Known rows, with every step that occurs
R M U Y J: [-0.69 -2.71 -0.83  0.58 -2.78 -0.02  0.29 -1.10 -0.32  2.84  0.59  0.23
 -0.62 -1.00 -0.74  3.46  0.09  0.84 -3.71  0.06  2.16  0.19  0.09]
F R M U L: [ 0.27  2.05  0.17 -0.32 -0.14  0.63 -0.93 -3.11  0.08  1.16 -0.77  0.28
  0.54  0.39 -0.50  2.32  3.15 -0.90 -2.75 -0.29 -2.67  2.06 -0.80]
M U J: [-0.47 -1.73  0.90  1.02  5.12 -0.25  0.25 -1.02  1.99  2.22 -1.07  0.75
  1.16 -1.04 -1.20  4.64  0.48  3.21  1.96  0.12 -1.58  0.06  0.17]
F R M U Y J: [-0.57 -2.56 -1.04  0.35 -2.97 -0.07 -0.24 -1.09 -0.65  2.19  1.19 -0.47
 -0.74 -0.90  0.24  3.39  0.23  0.92 -2.73 -0.11  2.23  0.09  0.16]
F U: [-0.05 -0.36  0.75  0.61  0.77  0.32  0.72  0.37  0.38 -0.30 -1.30 -1.10
  1.07  0.60 -0.08 -1.15  6.15  1.05 -1.55 -2.13 -1.00  1.10 -0.54]
L U J: [-0.14  0.57  1.06  1.48  5.06 -0.30  0.37 -0.26  1.31  2.21 -1.44  0.88
  1.19 -1.13 -1.17 -1.95 -2.63  3.34  3.26  0.33 -1.53 -0.07  0.49]
R M U: [-0.27 -0.07  0.55  0.13  1.20  0.77  0.06 -1.79  0.53  3.77 -1.72  1.23
  0.99  0.57 -1.21  2.79  4.93  1.52 -1.00  0.29  1.31  1.01 -0.38]
J Y U: [-0.25  2.79 -0.02  0.66 -0.01  0.53  0.62 -0.86 -0.32  0.27  0.48 -0.15
 -1.05  0.80  0.44  0.61 -0.91  1.14  1.02  0.23  4.06  2.21  1.98]
U F R Y J: [ 1.17 -2.04 -1.34 -0.71 -3.41 -1.78 -0.61  0.04 -1.54 -2.76  1.47 -1.39
 -1.25 -0.96  1.23  0.86 -2.72 -0.33  1.65  0.06 -1.68 -1.94  0.28]
U L: [ 0.07  1.69  0.62 -0.09 -0.46 -0.46 -0.29 -1.62 -0.19 -0.93 -0.99  1.01
  0.61  0.57 -0.98 -0.29  0.09 -1.27 -3.78 -0.20 -4.78 -0.27 -0.87]
Y J U: [-0.01 -1.76 -0.61  1.06 -3.71  2.47  0.45  4.39  2.06  1.82 -1.58  1.10
 -1.09 -1.33 -0.67 -2.31  1.72 -1.11  0.18  0.18 -0.87  0.26 -2.61]
J Y U F R: [-0.22  1.38 -0.61 -1.14  0.02 -0.64 -0.84 -1.45 -0.70 -2.69  1.35 -2.60
 -0.46  0.62  2.84 -0.67 -1.39 -1.61  4.10  0.06  1.79 -1.31  1.18]
L U: [ 0.01  1.11  0.74  1.25  1.11  0.47  0.42  0.87 -0.17  1.24 -1.74  0.88
  1.27  0.64 -0.47 -6.11 -1.32  1.69  1.15  0.64 -1.06  1.00 -0.28]
F R Y J: [ 1.30 -1.86 -1.20 -0.36 -3.48 -1.67 -0.75  0.62 -1.81 -2.31  1.50 -0.95
 -1.16 -0.63  1.34  1.02 -1.83  1.03  0.93 -0.21 -1.88 -1.54  0.16]
Y U: [ 0.51  2.55  0.53  0.95  1.22  0.53  0.51  0.85  0.37  0.51 -1.75  0.82
  0.66  0.53 -0.09  0.62 -0.84  1.19  0.98  0.16  1.76  0.85 -0.45]
R Y J U L: [ 0.82  0.84 -0.59  0.23 -3.34  1.57 -0.31  1.14  0.68 -0.87 -0.32  0.72
 -1.06 -0.92 -0.99 -0.95 -0.01 -2.76 -2.95 -0.04 -4.90  2.30 -2.19]
F R: [ 0.07  0.25  0.25 -0.76 -0.08 -1.15 -1.29  0.40 -1.12 -2.02  0.60 -1.00
  0.68  1.36  2.58 -1.26  1.21  1.15  1.60 -0.51 -1.47 -2.78 -0.28]
J Y U M: [-0.63 -0.20  0.50 -0.32  0.08  0.31  0.87  3.18  0.46  0.41  0.06  1.43
 -0.32  0.72 -1.24  0.13 -0.09 -0.43  0.03 -0.31  6.35  0.24  2.01]
M U L: [ 0.06  0.40  0.34  0.23  0.06  0.61 -0.40 -2.09  0.56  0.10 -1.03  0.66
  0.67  0.47 -1.13  2.70  1.63 -0.92 -3.52  0.03 -4.35  2.32 -1.05]
L U Y J: [-0.52 -2.20 -0.73  1.15 -2.79 -0.15  0.45  0.21 -0.69  1.59  0.60  0.04
 -0.47 -0.97 -0.43 -0.94 -2.95  1.00 -2.66  0.24  0.99  0.23  0.17]
M U Y: [-1.26 -1.96  0.44  0.17  1.39  0.18  0.40 -1.23 -0.76  0.43  1.83  0.22
  0.90  1.36 -0.23  3.12  0.36  0.75 -5.98  0.22  0.66  1.87  0.08]
M U F: [-0.68 -2.16  0.01 -0.47  1.50 -0.25  0.55 -1.79  1.15 -0.38 -1.29 -0.41
  0.78 -0.01 -0.87  1.66 -0.15 -2.68  1.14  1.08 -0.63 -1.13 -0.17]

Rows
[-0.68 -3.77 -0.83  0.80 -2.74 -0.10  0.33 -0.40 -0.19  1.59  0.80 -0.04
 -0.56 -0.89 -0.43  3.62 -0.87  0.86 -3.59  0.14  1.00  0.28  0.01] : M U Y J
[ 0.88 -1.29 -1.01  0.25 -3.81  1.87 -0.21  4.40  0.70 -0.69  0.44 -0.02
 -1.49 -0.96  0.65 -2.10  0.82 -1.06  1.03  0.10 -1.74  1.09 -2.27] : F R Y J U
[-0.43  0.07  0.11 -0.02  1.42 -0.28  0.71 -1.03  0.45 -0.45 -1.70 -0.31
  0.88 -0.16 -0.80 -4.90 -3.17 -2.55  2.49  1.23 -0.56 -1.22  0.16] : L U F
[ 1.47  0.49 -0.25 -1.99  0.47 -2.29 -0.99 -0.58 -2.68 -5.82  2.77 -1.75
 -0.16  1.26  2.12 -0.81 -2.37 -0.94  1.49  0.17 -3.18 -1.28  0.55] : U F R Y
[ 0.19  1.75  0.30  0.27 -1.50  1.92 -0.17  1.01  1.20 -0.24 -1.22  1.24
 -0.13  0.00 -1.05 -2.06  1.35 -2.73 -3.24 -0.11 -4.73  1.83 -2.45] : J U L
[ 1.43 -0.14 -0.34 -1.80  0.78 -1.73 -1.01 -0.82 -2.33 -5.33  2.70 -1.89
 -0.06  1.17  2.12  0.62 -1.59 -0.80  1.64  0.31 -3.02 -0.04  0.45] : M U F R Y
[-0.28  3.92 -0.25 -1.36 -0.03 -0.51 -0.67 -3.25 -1.03  1.55  0.24 -0.84
 -0.52  0.46  1.05 -1.43  1.96 -0.84  2.16 -0.14  4.46 -1.76  1.51] : J Y U F R M
[ 0.17  1.59  0.92  1.32  5.13 -0.25  0.51 -0.18  1.69  1.67 -1.44  0.88
  0.82 -1.18 -0.88  2.78 -2.21  3.01  3.22 -0.08  0.38 -0.18  0.35] : Y U J
[-0.11  0.23  0.19 -0.27  0.91  0.71 -0.69 -1.77  0.07  2.83 -0.81  0.15
  0.89  0.72  0.31  2.67  5.15  1.52  0.37  0.00  1.42  0.80 -0.31] : F R M U
[-1.30  0.61  0.28  0.70  1.94 -0.54  0.49 -2.50 -0.11  1.16  1.78 -0.34
 -1.34 -0.18 -0.11 -1.63 -1.74  2.59  1.94  0.33  1.74  1.06  3.59] : L U J Y
[ 0.07  3.04  0.36 -1.06  0.08 -0.81 -1.01 -1.71 -1.18  2.05 -0.62  0.39
  0.57  0.95  0.82 -1.88  3.79  1.08  0.45 -0.56  1.86 -3.00  0.12] : F R M
[-0.10  1.12 -0.03 -0.21  1.47 -0.25  0.77 -1.02  0.80 -0.95 -1.66 -0.33
  0.49 -0.18 -0.52 -0.16 -2.79 -2.90  2.41  0.87  1.39 -1.32  0.05] : Y U F
[-0.70 -2.86 -0.72  0.55 -3.16 -0.84  0.30 -0.06 -0.71  0.86  0.81  0.25
 -0.66 -0.80 -0.40  1.56 -1.91  0.62 -3.76 -0.10  0.74 -1.50  0.09] : U Y J
[-0.14 -0.46  1.05  1.07  4.84 -0.38  0.63 -0.53  1.78  1.15 -1.13 -0.51
  1.06 -1.20 -0.86  1.54  2.65  2.99  1.36 -1.59 -1.57  0.01  0.30] : F U J
[ 0.07 -1.65 -0.92 -0.53 -1.83  0.69  0.61  1.38  1.27 -1.28 -0.57 -0.39
 -0.98 -1.34 -0.68 -2.06 -1.82 -4.50  1.78  0.99 -1.13 -1.09 -1.27] : R Y J U F
[ 0.11  3.82  0.00  0.29 -0.83  0.59 -0.09 -2.47 -0.26 -0.63  0.14  0.12
 -0.83  0.41 -0.37  0.89 -1.12 -1.14 -2.30 -0.13 -0.78  2.99  0.85] : J Y U L
[-1.17 -0.65  0.43  0.10 -0.22  1.41  0.59  1.91 -0.10  0.05  1.67  0.79
  0.05  0.94 -0.19 -1.62  0.00 -1.10 -5.70  0.12  0.27  1.36 -1.26] : J U Y
[ 1.65  3.05  0.25  0.26  1.27 -0.14  0.29  0.81 -1.18 -2.08  0.20  0.28
  0.19  0.90  0.39  0.97 -2.38  1.12  0.78  0.30  0.39  2.26  0.01] : R Y U
[-0.58 -2.27  0.84 -0.43 -0.58  1.62  0.79  6.75  1.92  0.85 -1.36  2.61
  0.31  0.32 -1.92 -2.81  2.39 -2.00 -0.95 -0.25  2.40 -0.96 -1.19] : J U M
[ 0.01  0.56 -0.27 -0.88  0.57 -0.65 -0.98 -0.57 -0.57 -2.26  0.22 -2.05
  0.64  0.54  2.35 -4.00 -1.55 -1.29  4.15  0.22 -0.70 -1.90  0.11] : L U F R
[ 0.69 -0.06  0.71 -0.63  1.04 -0.17  0.70  4.37 -0.11 -1.23 -0.21  1.75
  0.51  0.76 -1.34  0.38 -1.16 -0.50 -0.12 -0.31  3.78  0.28  0.69] : R Y U M
[-0.09 -0.92 -0.90 -0.96 -1.77  0.29 -0.97  1.14  0.51 -1.90  0.31 -1.94
 -0.44 -0.42  2.21 -2.14 -0.05 -2.67  3.75  0.06 -0.64 -2.31 -1.10] : Y J U F R
[ 1.68  0.75  0.04 -1.50  0.23 -2.07 -1.13  0.27 -3.01 -5.22  2.83 -1.09
 -0.02  1.72  2.35 -0.66 -1.17  1.03  0.51 -0.19 -3.49 -0.74  0.32] : F R Y
[-1.48  0.06  0.13  0.17  1.95 -0.39  0.38 -3.78  0.22  2.40  1.81 -0.23
 -1.45 -0.22 -0.45  2.68  1.33  2.49  0.91  0.14  2.83  1.07  3.55] : R M U J Y
[ 1.09  2.10  0.52  0.50  5.01 -0.78 -0.19 -0.28  0.34 -0.79  0.54 -0.27
  0.35 -0.88  0.47  2.97 -3.17  3.02  4.04 -0.16 -0.45  0.65  0.70] : F R Y U J
[-0.57 -2.89 -0.73  0.82 -3.01 -0.21  0.62 -0.06 -0.40  0.83  0.75 -0.91
 -0.60 -1.02 -0.18  1.52  0.67  0.71 -3.95 -1.10  1.01  0.26  0.10] : F U Y J
[-0.01  3.27  0.05 -1.11  0.54 -0.45 -0.77 -2.41 -0.83  1.92 -0.85 -0.33
  0.51  0.36  0.63 -3.79  1.81 -0.65  2.23  0.01  2.34 -2.35  0.42] : L U F R M
[-0.47 -3.43  0.10 -0.10 -2.40  1.70  0.77  6.89  2.13  1.46 -1.35  2.38
 -0.33 -0.77 -2.01 -1.90  1.80 -2.03 -0.50 -0.32  2.92 -1.11 -1.22] : Y J U M
